Each row was made from one small tree. The marks that hang from a mark follow it in brackets, in alphabetical order. Every link used is in the known rows. Write each row's tree.
Known rows
tipez(dekaz(rana risu zopego) posok): -.23,-.23,-.11,-.06,.45,.24,-.35,-.07,.19,.21,.68,.50,.51,-.29,.16,-.35,.03,-.11,-.15,.27,-.54,-.22,.72,-.38,-.01
ruzim(zopego): -.01,.10,.13,-.12,.08,.12,-.26,-.03,.13,.18,-.05,.14,.01,.15,-.03,-.04,.44,.18,-.35,-.38,-.28,-.35,.32,.13,.03
pese(lizofa(rana(dekaz(risu zopego(mopazom ruzim))))): -.11,.41,.08,-.17,.18,.21,-.32,.00,.18,.12,.00,.12,.34,.19,.30,.02,.18,.10,.07,-.22,.11,-.19,.59,-.27,-.24
tipez(dekaz(risu) posok): -.46,-.28,-.07,-.29,.34,.09,-.42,.22,.23,.15,.57,.57,.49,-.28,.17,-.27,.00,-.06,-.27,.06,-.44,-.19,.77,-.25,-.18
burul(dekaz(rana(lizofa) risu(ruzim) zopego(mopazom))): .15,.12,-.02,.03,.36,.29,-.32,-.27,.13,-.07,.29,.20,.40,-.11,.10,-.08,.06,-.04,-.29,-.18,-.23,-.14,.14,-.50,-.07
mopazom(tipez(posok) zopego(dekaz(rana risu))): -.08,.32,-.36,-.12,.28,-.28,-.47,-.34,.34,-.13,.45,.00,.19,.00,-.10,-.08,.61,-.03,-.37,.17,-.40,.03,.48,-.30,.51
lizofa(rana): -.26,.08,.21,-.49,.12,.11,-.31,-.03,.21,.16,.16,.31,.26,.17,.23,.13,.17,.15,-.13,-.33,-.10,-.12,.62,-.29,.08
dekaz(rana(lizofa) risu(ruzim) zopego): .34,.21,-.19,.19,.53,.32,-.32,-.34,.11,.36,.37,.13,.26,.01,-.01,-.08,.25,.11,-.07,.05,-.36,-.09,.26,-.49,.01
dekaz(rana(lizofa) risu(ruzim) zopego(mopazom(tipez))): .44,.44,-.23,.09,.54,.23,-.47,-.27,.13,.22,.39,.08,.24,.07,.00,-.12,.46,.08,-.15,.14,-.42,.08,.28,-.42,.06
dekaz(zopego): .02,-.01,.07,.08,.14,.30,-.17,-.04,.04,.26,.16,.12,.20,.16,.01,-.02,.23,.32,-.19,-.12,-.15,-.36,.31,-.30,.13
pese(lizofa(rana(dekaz(risu(ruzim) zopego(mopazom))))): -.15,.34,.12,-.12,.16,.22,-.38,.02,.12,.10,.02,.15,.36,.16,.30,.02,.16,.09,.02,-.26,.07,-.22,.59,-.25,-.28
burul(dekaz): -.24,-.17,.15,-.14,.12,.15,-.29,-.04,.19,-.15,.10,.27,.33,-.06,.09,.05,-.05,.15,-.40,-.41,-.10,-.33,.23,-.33,-.02
lizofa(rana(dekaz)): -.36,.14,.26,-.32,.17,.02,-.20,-.10,.19,.12,.03,.15,.37,.08,.30,.10,.16,.14,-.14,-.40,-.11,-.14,.67,-.46,.16
posok(tipez(dekaz)): -.35,-.03,-.01,-.15,.38,-.22,-.24,.04,.26,.20,.33,.38,.25,-.06,.15,-.19,.28,.17,-.31,-.05,-.17,-.17,.70,-.15,-.20
lizofa(rana(dekaz(risu(ruzim) zopego(mopazom)))): -.17,.27,.22,-.26,.21,.12,-.19,-.15,.08,.18,.16,.10,.47,.04,.36,.03,.26,.03,-.07,-.33,-.14,-.04,.68,-.60,.08
ruzim(zopego(dekaz(rana(lizofa) risu) mopazom)): .17,.47,.05,-.27,.25,.07,-.14,-.21,.25,.08,-.01,.06,.03,.19,.05,-.16,.47,-.11,-.21,-.12,-.34,.00,.34,.25,.06
pese(lizofa(rana(dekaz))): -.28,.22,.13,-.14,.11,.12,-.38,.03,.21,.10,-.08,.16,.26,.19,.24,.08,.08,.19,.00,-.31,.09,-.32,.59,-.18,-.19
posok(tipez(dekaz(zopego))): -.26,-.01,-.02,-.02,.37,-.14,-.18,.00,.18,.26,.35,.31,.26,-.03,.14,-.21,.33,.18,-.28,.00,-.16,-.23,.64,-.23,-.15
pese(lizofa(rana(dekaz(zopego)))): -.22,.23,.11,-.06,.11,.18,-.33,.00,.15,.14,-.07,.11,.28,.20,.24,.06,.11,.20,.01,-.29,.10,-.37,.57,-.24,-.16
dekaz(rana(lizofa) risu): .22,.17,-.20,-.01,.55,.09,-.42,-.34,.36,.43,.25,.16,.07,.01,.00,-.04,.12,.14,.01,.06,-.35,-.03,.38,-.34,.08
burul(dekaz(rana risu zopego)): .12,-.08,.04,.15,.33,.27,-.26,-.45,.18,.13,.32,.13,.38,-.14,.11,-.08,.00,.01,-.13,-.12,-.24,-.29,.25,-.63,.13
mopazom(tipez): -.07,.10,-.07,-.10,.22,-.09,-.57,.04,.25,.05,.16,.13,.13,.18,-.09,.07,.47,.38,-.38,-.17,-.29,-.16,.43,-.23,.26
tipez(posok): -.39,-.20,-.02,-.38,.22,.17,-.36,.12,.14,.04,.21,.45,.32,-.08,.08,-.10,.06,.20,-.35,-.03,-.33,-.27,.42,-.10,-.04
dekaz(rana(lizofa) risu zopego(mopazom ruzim)): .48,.51,-.23,-.04,.56,.32,-.24,-.31,.22,.29,.34,.10,.22,.09,.06,-.14,.34,.03,.01,.21,-.29,.12,.26,-.42,.03
burul(dekaz(risu zopego(mopazom))): .07,.00,.09,.00,.20,.26,-.26,-.17,.09,.08,.25,.12,.38,-.07,.15,-.08,.07,.04,-.22,-.23,-.12,-.25,.25,-.54,.00
tipez(dekaz(risu(ruzim)) posok): -.50,-.27,-.04,-.32,.35,.16,-.43,.28,.16,.02,.61,.66,.60,-.31,.18,-.26,.03,-.10,-.36,-.01,-.45,-.13,.76,-.23,-.29
dekaz(rana risu zopego(mopazom(tipez) ruzim)): .48,.49,-.15,.00,.53,.27,-.34,-.42,.23,.23,.49,.07,.33,.07,.11,-.16,.50,.00,.03,.28,-.38,.16,.42,-.50,.21
risu(dekaz(zopego(mopazom(tipez(posok)))) ruzim): -.21,-.04,.18,-.10,.19,.28,-.55,.26,-.08,-.37,.17,.38,.65,-.01,.06,.08,.33,.16,-.51,-.50,-.29,.02,.26,-.24,-.11

Which tree is each row?
-.07,.01,.25,.00,.27,.38,-.44,.01,-.02,-.33,.20,.37,.61,-.01,.10,.10,.21,.07,-.33,-.41,-.30,.08,.26,-.22,-.07  risu(dekaz(rana zopego(mopazom)) ruzim)
-.22,-.05,.09,-.10,.27,.11,-.35,.18,.19,.13,.45,.43,.38,-.10,.12,-.13,.20,-.05,-.28,-.24,-.32,-.14,.71,-.17,-.23  tipez(dekaz(risu(ruzim(zopego))))
-.18,.03,-.07,-.07,.54,-.20,-.29,-.20,.32,.33,.46,.34,.26,-.13,.18,-.24,.27,.06,-.14,.11,-.28,-.08,.75,-.28,-.15  posok(tipez(dekaz(rana risu)))
-.06,.14,.17,-.13,.28,.20,-.53,.10,.06,-.38,-.04,.36,.39,.02,.00,.10,.36,.02,-.52,-.63,-.36,.08,.17,.11,-.19  risu(dekaz(rana(lizofa)) ruzim(zopego(mopazom)))
-.02,.24,.12,.17,.31,.17,-.14,-.12,.01,.18,.10,-.04,.46,-.05,.22,-.09,.28,.11,-.15,-.21,-.22,-.11,.47,-.58,.04  rana(dekaz(risu(ruzim) zopego(mopazom)))
-.25,-.12,.25,-.09,.31,.24,-.52,.03,.09,-.35,.15,.46,.58,-.05,.07,.17,.12,.11,-.36,-.51,-.31,.07,.30,-.17,-.11  risu(dekaz(rana) ruzim)
.40,.20,-.23,.23,.53,.25,-.30,-.43,.20,.55,.31,.01,.11,.06,-.02,-.11,.21,.17,.04,.14,-.33,-.17,.28,-.52,.18  dekaz(rana(lizofa) risu zopego)
-.31,-.08,-.16,-.18,.37,-.09,-.64,.09,.31,-.11,.47,.40,.32,-.09,-.02,-.15,.34,.13,-.45,.07,-.54,-.15,.64,-.19,.19  mopazom(tipez(dekaz(rana) posok))
.05,.04,.07,.07,.32,.22,-.43,-.04,.14,-.05,.03,.17,.29,.08,-.01,.09,.15,.21,-.21,-.33,-.24,-.04,.19,-.24,.12  risu(dekaz(rana(lizofa) zopego(mopazom)))
.40,.38,-.14,.06,.52,.35,-.34,-.28,.10,.25,.37,.15,.26,.04,.06,-.12,.30,.02,-.08,.12,-.35,.05,.27,-.38,-.04  dekaz(rana(lizofa) risu(ruzim) zopego(mopazom))
-.22,-.11,-.15,-.16,.49,.28,-.30,-.04,.21,.11,.70,.54,.59,-.30,.18,-.34,.09,-.16,-.18,.27,-.51,-.12,.69,-.38,-.08  tipez(dekaz(rana risu zopego(ruzim)) posok)
-.09,-.04,.10,.09,.33,.30,-.45,.04,.01,-.24,.11,.34,.52,-.01,-.02,.15,.17,.19,-.41,-.50,-.27,-.03,.14,-.27,-.09  risu(dekaz(rana(lizofa) zopego) ruzim)
-.14,.22,.11,-.24,.20,.17,-.19,.02,.11,-.20,.03,.30,.26,.13,-.01,.00,.38,.05,-.49,-.35,-.31,-.09,.24,.21,-.16  risu(ruzim(zopego(dekaz(rana(lizofa)))))
.21,.21,-.09,-.04,.40,.27,-.24,-.29,.22,-.04,.25,.16,.38,-.09,.10,-.09,.09,-.02,-.22,-.11,-.19,-.08,.13,-.52,-.02  burul(dekaz(rana(lizofa) risu zopego(mopazom ruzim)))
-.10,.08,.29,-.13,.23,.24,-.50,.02,.04,-.38,.05,.39,.48,-.01,.07,.08,.35,-.03,-.44,-.60,-.38,.08,.27,.08,-.14  risu(dekaz(rana) ruzim(zopego(mopazom)))
-.17,.30,-.32,-.19,.20,-.26,-.47,-.13,.24,-.21,.43,.04,.27,.01,-.09,-.04,.64,.01,-.49,.02,-.32,.02,.45,-.28,.36  mopazom(tipez(posok) zopego(dekaz(risu(ruzim))))
-.19,.04,.32,-.19,.11,.22,-.48,.25,-.04,-.36,-.03,.38,.48,.04,.06,.11,.38,.06,-.54,-.75,-.27,.02,.27,.08,-.24  risu(dekaz ruzim(zopego(mopazom)))
.22,.36,.03,-.11,.36,.41,-.14,-.25,.17,-.03,.30,.23,.32,.13,.11,-.10,.32,.06,-.10,.17,-.26,.02,.30,-.21,.12  dekaz(rana zopego(mopazom ruzim))
.17,.10,-.11,.05,.41,.26,-.23,-.34,.22,.03,.26,.16,.37,-.11,.05,-.06,.05,.03,-.23,-.16,-.19,-.18,.12,-.60,.01  burul(dekaz(rana(lizofa) risu zopego(ruzim)))
-.16,.39,-.09,-.56,.36,.09,-.45,.24,.31,-.41,.41,.48,.45,.03,.12,-.14,.46,-.02,-.44,.10,-.35,.24,.55,-.03,-.07  zopego(mopazom(tipez(dekaz(rana) posok)) ruzim)
-.20,.29,.13,-.12,.13,.15,-.39,-.01,.16,.12,-.06,.15,.30,.14,.25,.04,.21,.08,-.03,-.39,.03,-.28,.59,-.16,-.29  pese(lizofa(rana(dekaz(risu(ruzim(zopego))))))
-.12,-.03,-.22,-.01,.43,-.02,-.60,-.04,.24,.11,.57,.30,.37,-.11,.00,-.22,.39,.10,-.33,.16,-.57,-.16,.65,-.41,.22  mopazom(tipez(dekaz(rana risu zopego) posok))
-.11,.04,.08,-.15,.23,.21,-.46,.18,.07,-.20,.11,.26,.51,.04,.06,.06,.32,.20,-.35,-.37,-.22,.02,.28,-.29,.06  risu(dekaz(zopego(mopazom(tipez(posok)) ruzim)))
-.07,.28,-.12,.11,.39,-.06,-.24,.03,.15,.21,-.18,-.04,.21,-.03,.01,.00,.28,.21,-.36,-.45,-.22,-.17,.30,-.38,-.09  rana(dekaz(risu(ruzim(zopego))) lizofa)
-.16,.02,-.07,.00,.43,-.14,-.21,-.08,.20,.41,.44,.27,.27,-.08,.17,-.25,.33,.13,-.17,.04,-.19,-.18,.70,-.35,-.16  posok(tipez(dekaz(risu zopego)))
-.02,.28,-.36,.13,.31,-.29,-.65,-.08,.32,-.08,.55,.08,.14,-.02,-.17,.01,.62,.03,-.47,-.08,-.33,-.02,.56,-.40,.30  mopazom(tipez(dekaz(rana(lizofa) risu(ruzim))) zopego)
